Each row comes from the steps of one path. Every step used is in the known rows, and no mark comes twice. Write the path behind each row, first mark first.
Known rows
paromas > tipez > vosef > gufi > geni: [-0.990  1.565 -0.204 -3.399  1.455 -0.698  0.496  4.668  0.026  1.158
  0.612  0.261  0.154  0.699 -0.022 -0.519 -0.502  1.546  0.511 -0.998
  2.406  0.099 -1.168]
laga > vosef: [-0.201 -1.171  0.236 -0.126  1.648 -0.965 -0.404  0.467 -2.495  1.120
 -0.935  0.941  1.808 -2.834 -2.538 -0.286  1.406 -0.013  0.000 -1.600
 -1.818 -0.018 -0.689]
gufi > geni > laga > vosef: [-0.386 -2.423  0.317  3.828  0.534 -0.791 -1.007  2.827 -0.980  0.959
 -1.359 -0.850  1.209 -0.665 -1.743  0.091  1.385 -1.021 -0.322 -2.972
 -0.906 -0.039  2.034]
gufi > geni > laga > paromas > tipez: [ 0.136 -3.184  0.765 -1.062 -0.687 -0.053 -1.344  2.094 -1.382  0.041
  0.435 -1.309  0.811  0.472 -0.897  2.320 -1.516  0.592 -1.044 -2.820
  1.952 -0.939  3.090]
geni > gufi: [-0.239 -0.877 -0.681 -0.825  1.126 -0.530 -0.375 -0.861 -2.429  1.603
 -0.946  0.162  0.960 -3.092 -2.010  0.312 -0.331 -0.579 -0.930  0.077
 -4.178  1.200 -0.684]
paromas > tipez > dozi > gufi > geni > laga > vosef: [-0.123 -1.934  0.096  6.349  1.277 -1.058  0.326  3.847  0.394  1.319
 -0.834 -0.841 -1.342  3.035 -1.166 -1.601  3.003 -1.871  0.740 -2.544
  1.889  0.004  0.567]
laga > paromas > tipez: [ 0.421 -1.832  0.753 -5.364  0.492 -0.209 -0.536 -0.302 -3.077  0.023
  0.849  0.462  1.334 -1.771 -1.739  1.976 -1.297  1.582 -0.661 -1.577
  0.855 -0.936  0.503]
vosef > laga: [-0.653 -2.374  0.196 -4.288  0.616 -0.634 -2.262  0.277 -1.592  1.335
  0.591  0.419  1.509 -5.473 -2.664  1.088  0.009 -0.161 -0.205 -0.713
 -2.126  0.903 -1.924]
dozi > tipez > paromas > laga > vosef > gufi: [-0.586 -1.036 -0.501  0.095  1.763 -1.340  0.459 -0.710  0.024  0.682
 -1.082 -0.283  1.173 -1.375 -1.006 -0.870  0.629 -2.975  0.216 -2.617
 -3.865  0.250  2.494]
laga > vosef > tipez > dozi > gufi > geni: [-0.293  0.853 -0.051  5.702  1.734 -1.346  3.119 -0.153  0.517  1.607
 -1.451 -0.595 -1.215  1.845 -1.301 -0.506  1.175 -1.913  0.341 -1.432
  1.234  0.011 -0.795]
paromas > laga > vosef > tipez > dozi > gufi: [-0.281  0.395  0.183  8.409  2.119 -1.455  3.866 -2.064  0.002  1.868
 -2.541  0.112 -1.070  1.019 -2.147 -0.951  2.534 -3.178  0.324 -1.115
 -1.040 -0.450  1.060]
tipez > dozi > gufi > geni: [-0.781 -1.268 -0.754  1.403  1.272 -1.209  0.684  1.458 -0.926  1.590
 -0.824 -0.521 -1.398  0.394 -1.252  0.129  0.663 -0.878 -0.153 -0.315
  0.595  0.204 -2.203]
gufi > geni > laga > paromas: [-0.419 -3.796  0.473 -0.730 -0.839 -0.347 -0.936  0.843 -1.661  0.796
 -0.814 -1.598  1.198 -0.944 -1.239  2.781 -1.419 -0.045 -1.813 -2.141
 -0.532 -0.736  2.704]
laga > paromas > tipez > dozi: [ 0.900 -3.205  0.156 -4.767  0.793 -0.652  1.462 -0.262 -2.465  0.633
  0.209  0.067  0.006 -1.457 -1.836  1.972 -0.426  0.480 -0.444 -1.049
  1.599 -1.085 -0.734]
gufi > geni > laga > vosef > tipez > dozi: [ 0.576 -2.163 -0.093  5.811  0.592 -1.220  2.448  0.487  1.190  1.660
 -2.326 -1.386 -0.538  0.140 -1.113  0.733  1.002 -3.013 -0.055 -2.641
  0.786 -0.440  1.669]
paromas > tipez > vosef > laga: [ 0.060 -1.526  0.603 -2.799  1.070 -0.437 -1.689  3.404 -1.001  1.873
  1.394  0.944  0.911 -3.189 -2.113 -0.368  1.369  1.341  0.799 -0.660
  0.826  0.862 -1.628]
dozi > gufi > geni > laga: [-0.929 -1.886  0.130  3.653  0.134 -0.622 -2.193  1.722 -0.511  1.316
 -1.123 -1.013 -0.194  0.725 -0.719  0.342  0.326 -1.140 -0.465 -1.414
 -0.824  0.277  0.693]
dozi > tipez > vosef > gufi > geni > laga: [-0.206 -0.927 -0.367  0.884  0.611 -0.680  0.066  2.273  1.452  2.433
 -1.359 -1.238  0.387  1.633  1.310 -0.159 -0.170 -0.761  0.698 -1.692
 -0.840  0.759  1.530]
gufi > geni > laga: [-0.345 -2.940 -0.089  1.225 -0.148 -0.581 -1.818  1.685 -1.022  1.061
 -1.072 -0.928  0.609 -1.565 -1.124  1.345 -0.564 -0.894 -0.584 -1.918
 -0.632 -0.089  1.377]
paromas > tipez: [ 0.502 -1.032  0.116 -2.970  1.081 -0.406 -1.505  0.551 -2.596  0.401
  0.558  1.185  1.009 -2.079 -1.640  0.689 -0.328  0.830  0.539 -1.305
  0.949 -0.147 -0.681]
vosef > laga > paromas > tipez > dozi > gufi: [-0.401 -2.896  0.716 -3.881  0.715 -0.629  0.049  0.485 -0.614  1.400
  1.401 -0.376 -0.554 -1.296 -2.254  0.841  0.500 -0.293 -0.381 -0.534
  0.941  0.098 -2.290]
geni > laga > vosef > tipez: [ 0.628 -1.629  0.747  3.739  0.561 -0.717  0.392 -1.204 -0.257  1.523
 -2.265 -0.075  1.158 -1.482 -1.468  0.565  0.842 -2.149  0.010 -2.211
 -1.661 -0.235  2.076]

Which path is each row?
[-1.715 -1.351 -0.412 -2.656  0.183 -0.768 -0.961  2.319  0.283  1.004
 -0.888 -1.219  0.454 -0.941 -0.122  1.069 -1.428 -1.262 -0.761 -1.627
 -1.414  0.172  0.402]
vosef > gufi > geni > laga
[-0.619 -0.218  0.584 -6.994  1.042 -0.433  1.256  2.210 -0.873  1.192
  0.538  0.480  0.942 -0.361 -0.485  0.673 -0.694  1.987 -0.463 -0.561
  0.642 -0.671 -0.778]
laga > paromas > tipez > vosef > gufi
[-2.489  1.241 -0.206  1.764  1.816 -1.201  1.676  2.078 -0.773  0.497
 -0.997 -0.430  0.867 -0.022 -1.723 -0.675  0.453 -1.176 -0.476 -2.636
 -1.616 -0.329  1.811]
paromas > laga > vosef > gufi > geni
[ 0.519  0.482  0.591  1.507  1.375 -0.860  1.343 -1.725 -1.302  1.119
 -1.251  0.650  1.294 -2.001 -1.885  0.440  0.198 -0.766  0.177 -1.795
 -0.951 -0.209  0.206]
laga > vosef > tipez
[-0.356  0.858 -0.625 -1.359  1.441 -0.800  0.939  1.925  0.301  2.110
 -0.529 -0.452  0.566  0.896  0.924 -0.317 -0.801  0.607  0.971 -1.207
 -0.001  0.782 -0.376]
dozi > tipez > vosef > gufi > geni
[-1.092 -2.799  0.728  1.741 -0.562 -0.358 -1.185  0.861 -1.106  0.982
 -0.706 -1.677  0.497  0.952 -0.885  1.656 -0.695 -0.376 -1.659 -1.556
 -0.805 -0.283  1.815]
dozi > gufi > geni > laga > paromas
[-1.862  0.558 -0.626 -5.096  1.031 -0.893 -0.045  1.530 -0.663  0.640
 -0.014 -0.447  0.686 -1.486 -0.649  0.921 -1.933  0.131 -0.527 -1.026
 -0.624  0.183 -1.454]
vosef > gufi > geni
[ 1.015 -0.983 -0.155  1.423  1.751 -1.340  3.322 -1.713 -0.590  1.740
 -1.924  0.402 -0.153 -1.836 -2.024  0.456  1.134 -1.924  0.355 -1.232
 -0.236 -0.409 -0.884]
laga > vosef > tipez > dozi
[ 0.304 -1.862  0.387  6.731  1.183 -1.240  2.044 -1.182  1.305  2.410
 -2.758 -0.564 -1.050  0.860 -1.183 -0.512  2.401 -3.709  0.248 -1.155
 -1.374  0.000  0.160]
geni > laga > vosef > tipez > dozi > gufi
[ 0.123 -1.729 -0.174  1.086  0.346 -1.021  0.377 -2.406 -0.547  0.345
 -1.328 -0.036  0.120 -3.665 -1.771  1.785 -1.318 -2.586 -1.010 -1.147
 -1.688 -0.463  2.721]
vosef > tipez > paromas > laga
[ 0.097 -0.855  0.474  5.363  0.265 -0.720  0.579  0.534  0.176  1.160
 -1.720 -1.007  0.823  0.127 -1.042  0.740  0.044 -1.743 -0.158 -3.067
  0.143 -0.281  2.916]
gufi > geni > laga > vosef > tipez
[-2.365 -0.530 -0.645 -0.008  1.267 -1.605  0.560  2.828  0.117 -0.297
 -0.547 -0.870  0.432 -1.704 -1.738 -0.378  0.148 -2.141 -1.214 -2.600
 -1.978 -0.203  2.110]
tipez > paromas > laga > vosef > gufi > geni
[ 0.600 -2.776  0.819 -2.568  0.359 -0.301 -0.280 -0.414 -1.296  2.617
  0.324 -0.445  1.866 -2.536 -1.285  1.167  0.180  1.198  0.039 -1.200
 -1.335  0.792  0.279]
dozi > tipez > vosef > laga > paromas
[-1.705 -2.271  0.089 -5.073 -0.432 -0.515 -0.016  1.152 -0.185  0.634
 -0.697 -1.943  1.103 -0.456 -0.270  2.420 -2.411 -0.534 -2.010 -1.868
 -1.523 -0.516  1.572]
vosef > gufi > geni > laga > paromas
[ 0.003 -4.493  0.683 -2.294 -0.531 -0.306 -1.025 -0.939 -2.071  1.141
 -1.292 -0.756  1.524 -2.607 -1.527  2.538 -0.642 -0.478 -1.579 -1.373
 -2.505 -0.747  1.891]
geni > laga > paromas
[-1.329 -1.347  0.130 -1.432  1.160 -0.996 -0.338  1.250  0.100  1.304
 -1.780 -0.177  1.338 -1.800 -1.217 -0.424  1.147 -1.944 -0.288 -1.905
 -3.628  0.143  0.171]
geni > laga > vosef > gufi
[-1.087  0.547  0.372 -5.719  0.769 -0.438  1.375  3.821 -0.659  0.834
  1.049 -0.579  0.677  1.147 -0.188  0.869 -1.424  2.396 -0.632 -1.416
  2.295 -0.573 -0.090]
laga > paromas > tipez > vosef > gufi > geni
[-1.488 -1.997  0.298 -3.057 -0.210 -0.609  0.929  3.247  0.369  1.784
 -1.133 -1.665  0.740  0.199  0.021  1.461 -0.803  0.358 -1.613 -1.242
 -0.851 -0.439  1.288]
tipez > vosef > gufi > geni > laga > paromas
[ 0.265 -3.790  0.385 -6.270  0.472 -0.610  0.438  0.792 -1.178  1.054
  1.597 -0.322  0.274 -3.399 -2.599  1.959 -0.148  0.077 -0.473 -1.151
  1.169 -0.115 -1.425]
vosef > laga > paromas > tipez > dozi
[-1.218  0.050 -0.135  1.032  0.927 -0.725 -1.258  1.299 -1.719  0.974
 -0.246 -0.171  0.079  0.210 -1.176  0.145 -0.473  0.274 -0.314 -0.682
 -0.096  0.315 -1.233]
dozi > gufi > geni
